Each row was made from one small tree. The marks that hang from a mark follow it in brackets, in alphabetical order. Every link used is in the known rows. Write each row's tree.
(in the rows, 128 means zero)
Known rows
levisep[navu]: [141 122 118 117 138 130 123 139 151 112 121 134 156 113 126 136 142 116
 129 126 112 132 113 116 132 159 157 117 107 137 131 123 123 134 122 139
 126 118 131 136 135 118 129 131 136 120 130 131 133 117 132 137 114 125
 132 127 142 130 123 117 133 119 133 138 108 136 116 117 138 127 110 120
 118 123 126 118 127 126 121 126 118 120 148 121 114]
lopigal[navu[mozubu] supus]: [132 148 129 125 127 128 117 132 123 136 126 141 166 128 136 127 120 151
 119 113  94 123  65 147 131 128 132 107 137  97 129 144 138 120 124  65
 151 135 126 144 120 136 157 117 137 152 117 119 126 135 145 144 153 140
 153 122 141 137 123 101 119 130 161 172 122 133 147 124 144 132 117  99
 148 114 122 109 141  82 131 137 141 119 138 115 106]
lopigal[navu supus]: [135 146 131 134 122 114 121 129 119 143 136 137 138 127 127 132 121 163
 134 123 102 116  64 141 127 121 140 112 128 104 115 145 125 115 128  68
 134 116 127 139 119 139 161 117 138 161 117 120 124 132 146 133 144 137
 151 129 148 137 127  98 118 129 153 157 125 100 144 128 153 134 117 107
 133 123 126 103 129  92 139 135 142 107 133 106 117]
mozubu[supus]: [131 143 127 136 106 132 130 118 129 135 126 126 108 126 126 127 148 149
 140 140 110 128 119 122 134 114 119 123 121 111 136 129 114 121 123 127
 143 128 124 132 125 141 139 123 117 146 117 110 127  99 132 120 133 142
 114 114 147 126 133 128 140 129 136 137 140 141 124 121 116 132 139 136
 125 135 129 120 132 137 143 121 141 121 125 117 126]
supus[mozubu[navu]]: [121 147 136 126 143 130 129 127 132 122 136 123 148 129 131 121 130 162
 143 130 105 124 149 135 125 138 112 116 108 127 136 132  98 124 132 155
 116 136 129 128 141 153 119 129 130 136 118 134 141 100 132 137 122 111
 128 131 126 135 148 134 118 131 129 148  94 121 138 100 118 123 120 123
 125 133 140 121 149 101 119 126 107 110 142 128 118]
supus[lopigal mozubu]: [117 154 138 134 170 125 135 124 142 116 145  98 122 139 128 118 116 156
 142 144 127 140 157 141 123 139 102 120 103 103 138 132 118 111 139 125
 129 120 135 119 139 155 127 130 119 123 123 151 130  89 140 147 127 124
 117 122 126 141 127 150 131 145 127 137 140  22 131 116  95 123 122 134
 124 130 158 122 151  71 121 111 117 109 134 124 103]
lutazo[navu[lata levisep mozubu] supus[lopigal]]: [122 155 131 112 137 124 122 133 134 136 109  48 167 144 147 134 134 153
 111 121 110 131 123 114 129 148 117 136 134  43 154 124 120 143 121 167
 136 131 146 143 161 176 136 134 123 128 134 135 130 160 138 121 113 120
 113 133 114 124 109 144 116 156 166 164 179 190 117 118  87 132  69 131
 155 124 149 125 151 117  93 134 114 129 108 120 101]
lutazo[navu[lata] supus[lopigal mozubu]]: [117 173 139 121 149 110 141 125 143 134 124  52 138 160 134 129 134 171
 141 132 122 131 138 118 122 151 112 126 112  53 135 136  98 131 131 154
 123 128 151 133 165 189 127 135 123 120 121 142 135 136 147 118 114 115
 111 132 119 127 132 151 114 153 145 169 144 136 120 120  84 132  85 142
 112 139 165 114 162  89 101 123  93  99 125 112  93]
lata[navu[levisep mozubu[supus[lopigal]]]]: [131 140 126 125 139 146 108 140 128 125 119 130 140 117 143 125 129 169
 110 134  99 137 110 113 136 130  99 129 146  72 153 112 128 135 120 128
 146 129 144 144 144 149 143 128 104 150 133 119 129 100 140 155 125 125
 120 110 138 133 122 112 124 149 157 145 217 102 132 103 115 125 125 127
 164 111 113 133 136 122 110 128 145 138 128 112 115]
navu[lata levisep]: [132 136 130 110 147 113 121 137 118 141 107 123 138 139 125 134 138 100
 115 126 126 120 114 107 116 154 134 136 166  95 147 125 152 136 116 164
 120 106 135 139 150 148 135 134 103 131 134 121 131 106 131 118 135 119
 120 141 129 133 107 147 109 124 151 139 155 200 113 118 113 124 100 135
 167 128 131 135 118 123 127 128 150 130 108 123 138]
lutazo[navu[lata]]: [121 142 133 100 121 115 132 137 135 138 125 117 147 153 119 137 143 136
 133 123 125 124 126 110 121 148 130 127 141  79 139 122 126 134 126 139
 114 124 142 138 146 153 129 131 130 120 116 135 135 145 136 117 129 126
 131 136 114 116 130 133 117 136 146 151 127 210 116 121 132 130 100 135
 115 143 122 125 138 109  97 132  91 114 127 129 121]
mozubu[supus[lopigal[navu[lata]]]]: [132 157 129 136 127 115 131 121 135 141 126 106 107 135 110 131 150 174
 139 148 107 133  89 146 126 124 113 118  98  73 140 131 133 102 125 124
 144 108 137 136 136 160 149 118 127 142 114 128 123  94 148 128 150 139
 105 113 142 139 119 139 138 134 156 149 138  93 127 119 120 133 103 132
 137 135 148 105 141 103 129 110 137  98 120 116  97]
lutazo[navu[lata mozubu]]: [122 142 131  90 122 129 122 141 139 132 117 112 177 154 126 130 143 116
 118 114 118 130 128 117 123 153 124 122 146  77 152 123 138 142 122 140
 128 145 140 141 150 158 129 130 134 113 117 134 136 141 135 127 145 125
 141 129 109 118 123 128 125 141 158 159 110 240 116 118 126 131  93 126
 127 135 119 127 150 105  96 133  91 130 128 137 112]
supus[lopigal mozubu[navu]]: [120 151 135 133 161 130 130 125 139 119 151 104 138 129 125 125 124 181
 148 142 110 135 159 158 124 130  99 117  75 105 142 130 108 106 137 152
 119 120 135 124 144 162 121 125 139 133 119 159 139  96 138 150 124 115
 114 128 125 143 141 145 129 138 134 139 124  52 137  99 107 121  97 126
 124 134 158 111 159  80 112 113 104 108 131 130  94]
supus[lopigal[navu[lata levisep]] mozubu]: [123 164 139 124 177 108 128 133 134 126 121  99 141 136 122 123 123 165
 135 144 124 131 112 136 116 163 107 123 117  68 143 133 136 116 130 140
 125 100 145 131 151 179 140 130 117 125 123 146 129  92 152 151 142 114
 109 129 130 148 112 151 109 146 152 154 137  34 124 108 105 124  92 123
 158 130 154 112 153  47 119 111 126  92 129 117  97]
levisep[navu[lata]]: [140 131 120 104 150 120 125 146 154 122 109 143 152 134 117 138 150  94
 129 124 111 129 108 118 126 169 160 116 129 114 137 124 139 128 119 153
 120 113 136 139 148 130 131 130 133 115 128 133 139 105 137 132 130 122
 133 133 135 135 116 133 125 111 147 151 111 197 112 117 142 126  90 124
 126 127 130 111 132 125 122 120 117 118 146 118 111]
levisep[supus[lopigal mozubu[navu[lata]]]]: [121 149 134 124 164 120 135 126 141 141 130 140 123 165 130 118 142 165
 140 153 114 147 149 163 136 141 115 119  95  87 160 123 128 109 130 145
 136 115 149 121 148 179 122 124 130 110 119 139 133  91 135 156 126 123
 131 132 125 139 126 151 131 118 147 151 148 131 123 101 123 124 110 118
 138 135 142 107 147  88 131 118 110  99 119 119  71]
mozubu[navu[lata levisep] supus[lopigal]]: [137 149 128 131 123 120 120 124 125 144 128 112 125 126 115 139 156 182
 135 142  84 124 122 144 124 120 111 121 108  73 166 121 116 105 118 180
 124 101 135 145 151 174 137 117 124 160 116 135 137  80 136 120 126 129
 101 134 142 135 126 145 126 125 169 145 153 162 121  87 116 124  80 132
 159 137 146 111 140 142 120 114 137 117 103 124 107]
lata[navu[levisep]]: [131 126 128 124 136 132 112 145 121 128 120 143 128 115 138 131 118 166
 115 128 120 122 108  99 129 137 114 139 156 100 128 112 120 143 123 133
 120 118 148 142 138 138 134 133 108 141 141 115 129 121 135 142 110 117
 123 121 134 128 127 103 103 141 139 133 201 112 131 114 134 124 130 134
 150 116 105 145 120 132 109 136 146 136 130 112 133]
lopigal[navu]: [131 137 129 131 122 118 124 131 124 131 121 131 144 120 124 126 128 153
 126 127 120 123  76 133 128 141 128 127 114 112 117 130 132 129 126 119
 130 117 138 135 126 143 140 123 137 132 126 125 126 142 138 136 137 123
 123 126 135 136 125 112 117 129 143 141  97  84 136 130 146 132 117 115
 135 128 124 115 129 104 126 129 119 111 135 125 115]
levisep[navu supus]: [141 116 119 119 143 132 125 136 153 124 111 164 149 136 137 125 149 116
 131 142 111 144 119 121 150 157 162 122 108 123 139 114 125 136 115 131
 144 116 147 126 133 138 124 127 134 108 135 115 126 117 128 153 113 128
 147 126 144 122 116 117 137 108 138 142 132 160 112 116 149 128 126 109
 130 120 111 114 121 134 140 131 112 109 141 114  86]

Write each row's tree
[123 148 135 116 178 112 132 133 131 140 107 133 128 164 132 122 139 126
 126 150 121 136 136 122 125 161 123 134 147  73 164 121 154 122 120 159
 136  99 151 128 158 182 130 133 102 113 131 121 128  82 135 141 130 118
 126 139 132 136 101 164 115 124 157 146 189 150 109 109 101 122 107 129
 175 126 141 126 129  95 137 120 142 108  99 112 100] -> navu[lata levisep[supus[lopigal mozubu]]]
[128 144 128 125 152 122 126 132 139 140 115 137 132 159 127 119 143 145
 117 143 119 152  99 163 143 143 126 124 114  76 157 119 158 115 124 122
 155 113 152 126 137 168 133 121 130 103 126 129 120 120 138 156 151 135
 138 124 124 138 103 136 134 120 159 150 150 128 123 125 139 129 103 105
 152 124 131 113 138  92 135 122 116 104 110 121  70] -> levisep[supus[lopigal[navu[lata mozubu]]]]
[132 128 126 114 127 119 115 136 117 138 121 133 152 127 123 141 143 137
 120 120 102 115 120 135 122 139 132 129 127 108 151 124 130 127 117 189
 108 111 134 142 150 156 128 124 127 145 125 133 142 111 127 122 125 114
 125 147 126 132 130 137 112 117 158 138 126 215 121  92 131 121  82 123
 157 132 124 124 128 139 113 132 132 132 110 132 128] -> mozubu[navu[lata levisep]]
[121 142 134 122 152 126 137 128 133 142 120 158 131 166 138 114 146 141
 140 143 110 136 148 147 140 143 126 120 118 107 151 122 120 124 123 152
 130 127 149 123 147 178 120 127 123 110 122 122 135  94 129 145 129 117
 140 138 129 133 133 143 127 113 144 158 127 187 122 105 129 127 126 117
 135 136 128 112 142 104 138 126 118  96 124 120  87] -> levisep[supus[mozubu[navu[lata]]]]
[122 154 132 100 119 130 128 134 145 136 121 102 160 156 121 129 150 142
 128 130 108 138 128 123 127 140 115 117 136  55 165 123 134 131 121 132
 141 140 139 140 153 164 136 126 131 122 112 135 133 120 142 123 143 137
 121 121 120 121 124 136 129 147 165 159 140 215 117 112 108 133  89 132
 134 139 130 117 156  94 101 123  96 118 121 132 102] -> lutazo[navu[lata mozubu[supus[lopigal]]]]
[131 132 130 110 148 117 124 135 119 148  96 148 131 159 133 126 147 100
 112 137 126 129 123 114 130 154 140 139 165  91 157 117 155 134 113 164
 135 104 146 134 149 164 134 132 102 124 137 109 125 112 129 128 134 118
 130 143 131 128 103 147 112 113 158 146 177 219 106 117 120 125 113 127
 175 127 123 128 115 135 140 131 147 120 101 118 116] -> navu[lata levisep[supus]]
[126 141 134 127 159 134 119 141 129 128 123 143 123 137 145 122 121 182
 124 147 115 136 126 111 135 145 108 136 136  79 143 109 117 135 125 134
 134 110 160 133 147 161 134 133 100 131 140 119 127 107 140 166 108 113
 125 122 137 132 122 119 112 141 143 142 226  74 127 105 124 122 139 126
 155 117 112 135 128 102 119 129 139 122 123 106 103] -> lata[navu[levisep[supus[lopigal mozubu]]]]
[126 149 128 122 156 119 122 135 139 131 121 110 152 135 115 127 131 148
 117 130 120 140  91 162 126 145 116 121 115  79 146 128 162 110 129 132
 142 114 140 135 139 153 139 120 143 110 125 150 126 128 146 146 159 134
 124 123 121 148 106 137 132 134 162 150 126  99 132 123 128 127  86 114
 148 125 145 111 152  75 113 114 116 107 124 128  92] -> supus[lopigal[navu[lata mozubu]]]
[139 146 118 108 151 131 119 142 161 121 114 131 158 131 119 131 158 104
 125 131  97 140 110 128 131 159 143 107 122  90 161 123 148 119 116 146
 146 123 136 143 153 138 137 126 129 118 122 132 134  88 144 141 145 133
 130 117 135 139 111 136 144 120 161 165 118 206 113 103 121 126  79 119
 134 122 135 100 149 115 123 111 117 110 143 121  90] -> levisep[navu[lata mozubu[supus[lopigal]]]]
[122 144 138  97 142 118 129 137 132 142 112 123 157 162 136 128 144 139
 130 137 123 127 137  92 128 163 124 132 150  62 153 118 121 147 117 152
 122 118 156 137 158 185 129 135 108 126 127 122 131 125 134 135 119 116
 134 137 125 115 120 140 102 139 156 156 169 196 104 108 105 129 117 132
 151 136 114 129 131  90 107 136 105 109 115 120 113] -> lutazo[navu[lata levisep[supus[mozubu]]]]
[131 148 125 131 117 132 119 129 129 133 112 128 156 117 128 122 142 156
 121 130 103 129  78 135 140 135 117 117 116  94 132 132 138 130 118 121
 154 138 133 140 130 151 146 121 134 140 115 116 124 127 142 143 150 132
 127 114 139 134 122 113 130 135 157 161  93 118 137 119 135 135 117 108
 142 123 124 109 141 109 131 126 122 109 134 127 104] -> lopigal[navu[mozubu[supus]]]
[141 127 120 125 156 127 124 134 161 119 124 149 135 135 133 129 143 137
 134 152 106 154 119 141 147 148 149 121  89 109 149 110 130 116 122 129
 147 103 150 126 132 139 126 125 139 104 132 134 123 110 131 161 110 134
 139 124 144 131 108 128 143 114 144 135 157 100 109 114 134 126 112 111
 131 122 124 106 128 118 132 118 107 107 129 112  70] -> levisep[navu supus[lopigal]]
[134 148 127 127 106 120 127 125 126 148 123 137 121 139 115 136 163 159
 148 134  87 121 122 147 127 115 125 115 113  98 151 126 112 109 118 170
 123 122 131 142 147 159 133 118 130 153 106 126 141  84 134 111 140 129
 114 129 139 132 141 132 133 115 157 153 111 228 126  96 139 129  93 132
 128 142 130 107 144 148 131 121 127 108 119 127 115] -> mozubu[navu[lata] supus]
[122 155 131 121 132 111 140 127 139 138 125  60 129 156 130 139 140 168
 131 129 118 132 122 128 125 137 127 129 115  49 134 130 110 126 129 148
 126 122 149 137 154 169 133 130 135 122 124 145 130 164 140 108 114 120
 111 136 116 125 124 142 126 147 149 156 159 155 117 130 106 133  70 139
 119 137 155 122 151 120  98 124  95 111 113 116  95] -> lutazo[navu[lata] supus[lopigal]]
[128 137 127 133 143 130 124 129 137 134 122 137 138 147 136 117 134 156
 120 146 116 152 101 158 148 135 123 127 104  92 150 116 148 120 125 117
 160 117 150 125 128 158 134 119 137 112 129 128 116 135 132 164 137 135
 138 120 129 133 108 128 136 126 154 145 152  86 129 121 134 131 119 102
 153 123 127 115 135  94 134 123 114 108 113 120  70] -> levisep[supus[lopigal[navu[mozubu]]]]
[133 142 129 120 139 107 124 137 119 148  99 146 147 139 125 127 143 141
 118 136 115 123  67 122 129 159 137 132 146  80 141 122 152 136 113 145
 134  98 151 140 144 173 142 127 119 127 130 110 125 124 139 138 148 121
 131 135 135 134  99 127 105 118 164 153 129 152 119 117 138 130 104 111
 168 125 121 115 121 105 133 133 132 100 115 117 104] -> lopigal[navu[lata levisep[supus]]]
[127 129 126 118 139 146 106 148 122 123 117 138 155 119 148 126 121 150
 104 120 106 129 114 105 133 143 111 135 171  92 145 113 132 149 120 135
 136 136 143 145 144 138 135 132 106 137 140 113 131 126 135 154 120 117
 132 120 129 129 121 107 116 144 151 146 197 145 135 106 133 124 130 121
 159 109 102 145 132 124 110 138 138 151 134 121 130] -> lata[navu[levisep mozubu]]
[132 132 126 118 140 118 118 134 124 144 119 139 137 145 122 136 142 150
 124 139  97 127 126 154 129 138 130 130 117  87 161 116 137 120 117 183
 120  99 148 137 151 169 124 121 133 135 123 135 137 109 127 137 122 117
 121 146 128 133 116 143 117 113 161 137 160 196 119  95 132 121  83 117
 166 130 124 117 129 134 121 127 124 119  98 125  98] -> mozubu[navu[lata levisep[supus[lopigal]]]]
[126 156 135 119 144 120 130 129 128 139 140 146 141 149 133 130 126 149
 148 122  93 116 124 149 120 126 128 106 127 103 136 144 108 104 132 109
 120 128 121 134 141 154 144 121 127 157 114 132 143  96 141 127 139 126
 152 136 138 138 146 129 116 122 148 174 140 182 141 107 128 125 110 119
 131 129 139 103 144  89 132 129 142 110 135 112 114] -> lopigal[supus[mozubu[navu[lata]]]]
[130 142 127 128 132 144 114 126 128 126 116 103 150 113 140 123 135 148
 113 135 101 137 122 121 136 127 108 127 135  82 161 126 138 130 116 140
 160 131 128 140 142 148 143 126 110 150 127 119 122  93 131 142 132 135
 114 118 141 130 111 137 137 145 159 140 167 119 121 105  88 126 122 123
 178 117 134 125 136 119 129 121 143 134 113 127 122] -> navu[levisep mozubu[supus[lopigal]]]
[126 155 137 121 146 118 124 130 120 142 139 138 146 145 139 131 122 153
 140 124  85 114 130 133 116 131 128 109 138 102 138 142 112 112 126 108
 122 120 125 139 144 160 147 125 113 163 117 130 140  87 139 130 127 122
 150 138 142 139 137 129 108 124 152 167 147 182 135  99 110 124 113 120
 147 127 139 110 139  95 128 132 152 118 129 112 123] -> lopigal[supus[mozubu[navu[lata levisep]]]]
[126 150 135 130 139 126 127 125 124 133 147 142 141 145 139 128 119 162
 150 125  95 118 134 145 125 119 125 106 121 121 128 143  93 109 134  94
 122 133 122 131 131 147 142 122 129 161 116 132 138 103 137 130 129 127
 148 131 141 134 149 116 119 126 142 159 139 141 143 106 121 127 124 117
 126 128 141 108 143  97 134 131 133 118 138 112 121] -> lopigal[supus[mozubu[navu]]]
[129 127 125 122 153 143 113 132 129 130 108 126 157 137 153 116 130 123
 104 136 113 147 135 132 145 140 117 133 142  87 169 114 155 138 117 137
 161 127 141 129 139 150 129 127 116 123 141 121 117 116 124 158 130 130
 132 127 130 127 100 138 131 132 159 135 191 136 118 110  98 125 125 109
 188 111 124 131 130 114 133 130 136 135 102 128 100] -> navu[levisep[supus[lopigal]] mozubu]
[138 135 118  97 153 134 117 148 154 114 106 149 185 130 130 130 151  78
 118 118 110 134 110 118 130 173 153 111 139 110 147 123 152 133 117 157
 134 132 133 143 150 131 129 132 131 111 127 133 137 105 138 137 143 126
 141 124 126 138 111 129 137 114 155 162 102 239 115 113 133 125  81 115
 132 119 123 114 142 112 116 121 113 121 153 125 100] -> levisep[navu[lata mozubu]]
[141 144 118 105 144 134 121 143 156 123 101 136 166 135 123 128 164  93
 123 126  97 132 109 117 132 161 150 107 138 102 155 123 143 130 113 149
 146 132 133 145 155 138 135 128 128 123 121 122 135  85 142 134 143 129
 136 116 141 134 115 133 139 113 161 169 104 239 114 105 125 127  87 118
 134 123 125 103 144 124 125 117 121 114 150 122 101] -> levisep[navu[lata mozubu[supus]]]
[131 130 128 129 147 131 115 141 126 131 125 145 114 133 143 128 124 174
 117 146 118 137 114 109 138 137 117 138 142  82 142 103 123 133 123 130
 133 105 160 136 141 152 134 129 107 132 141 118 124 122 134 160 106 122
 122 125 137 129 118 112 115 137 144 132 231  93 125 110 137 123 131 124
 156 115 105 137 117 120 116 132 142 131 117 109 108] -> lata[navu[levisep[supus[lopigal]]]]
[128 136 128 101 152 129 112 142 124 135  94 127 171 139 136 125 139  81
  99 115 120 126 118 113 124 161 128 129 182  86 165 125 171 143 113 166
 139 133 133 142 155 149 134 133 109 126 135 122 131 113 132 127 147 120
 130 134 122 135 101 149 121 127 164 157 148 237 117 111 108 122  97 121
 184 118 128 137 133 115 121 129 144 136 115 132 132] -> navu[lata levisep mozubu]
[137 130 118  99 156 131 122 146 158 130  97 173 167 156 133 123 161  74
 116 132 106 149 118 130 145 176 165 115 140  99 162 113 153 133 110 152
 152 131 150 135 151 149 126 128 133  93 132 119 130 102 133 149 136 129
 151 124 131 130 103 131 140 101 161 170 121 252 107 112 138 127  99 105
 141 119 114 103 137 122 134 126 112 113 142 121  76] -> levisep[navu[lata mozubu] supus]
[131 153 127 141 142 117 123 126 127 134 104  70 138 127 139 130 130 160
 109 128 115 131  88 142 131 139 118 132 114  70 135 135 135 127 123 152
 145 118 141 139 146 162 140 128 128 132 132 131 123 140 143 127 123 120
 112 132 129 141 105 137 125 139 157 158 151 114 126 130 106 131  85 123
 155 117 160 119 145 122 121 124 138 118 111 117  97] -> lutazo[supus[lopigal[navu[lata levisep mozubu]]]]
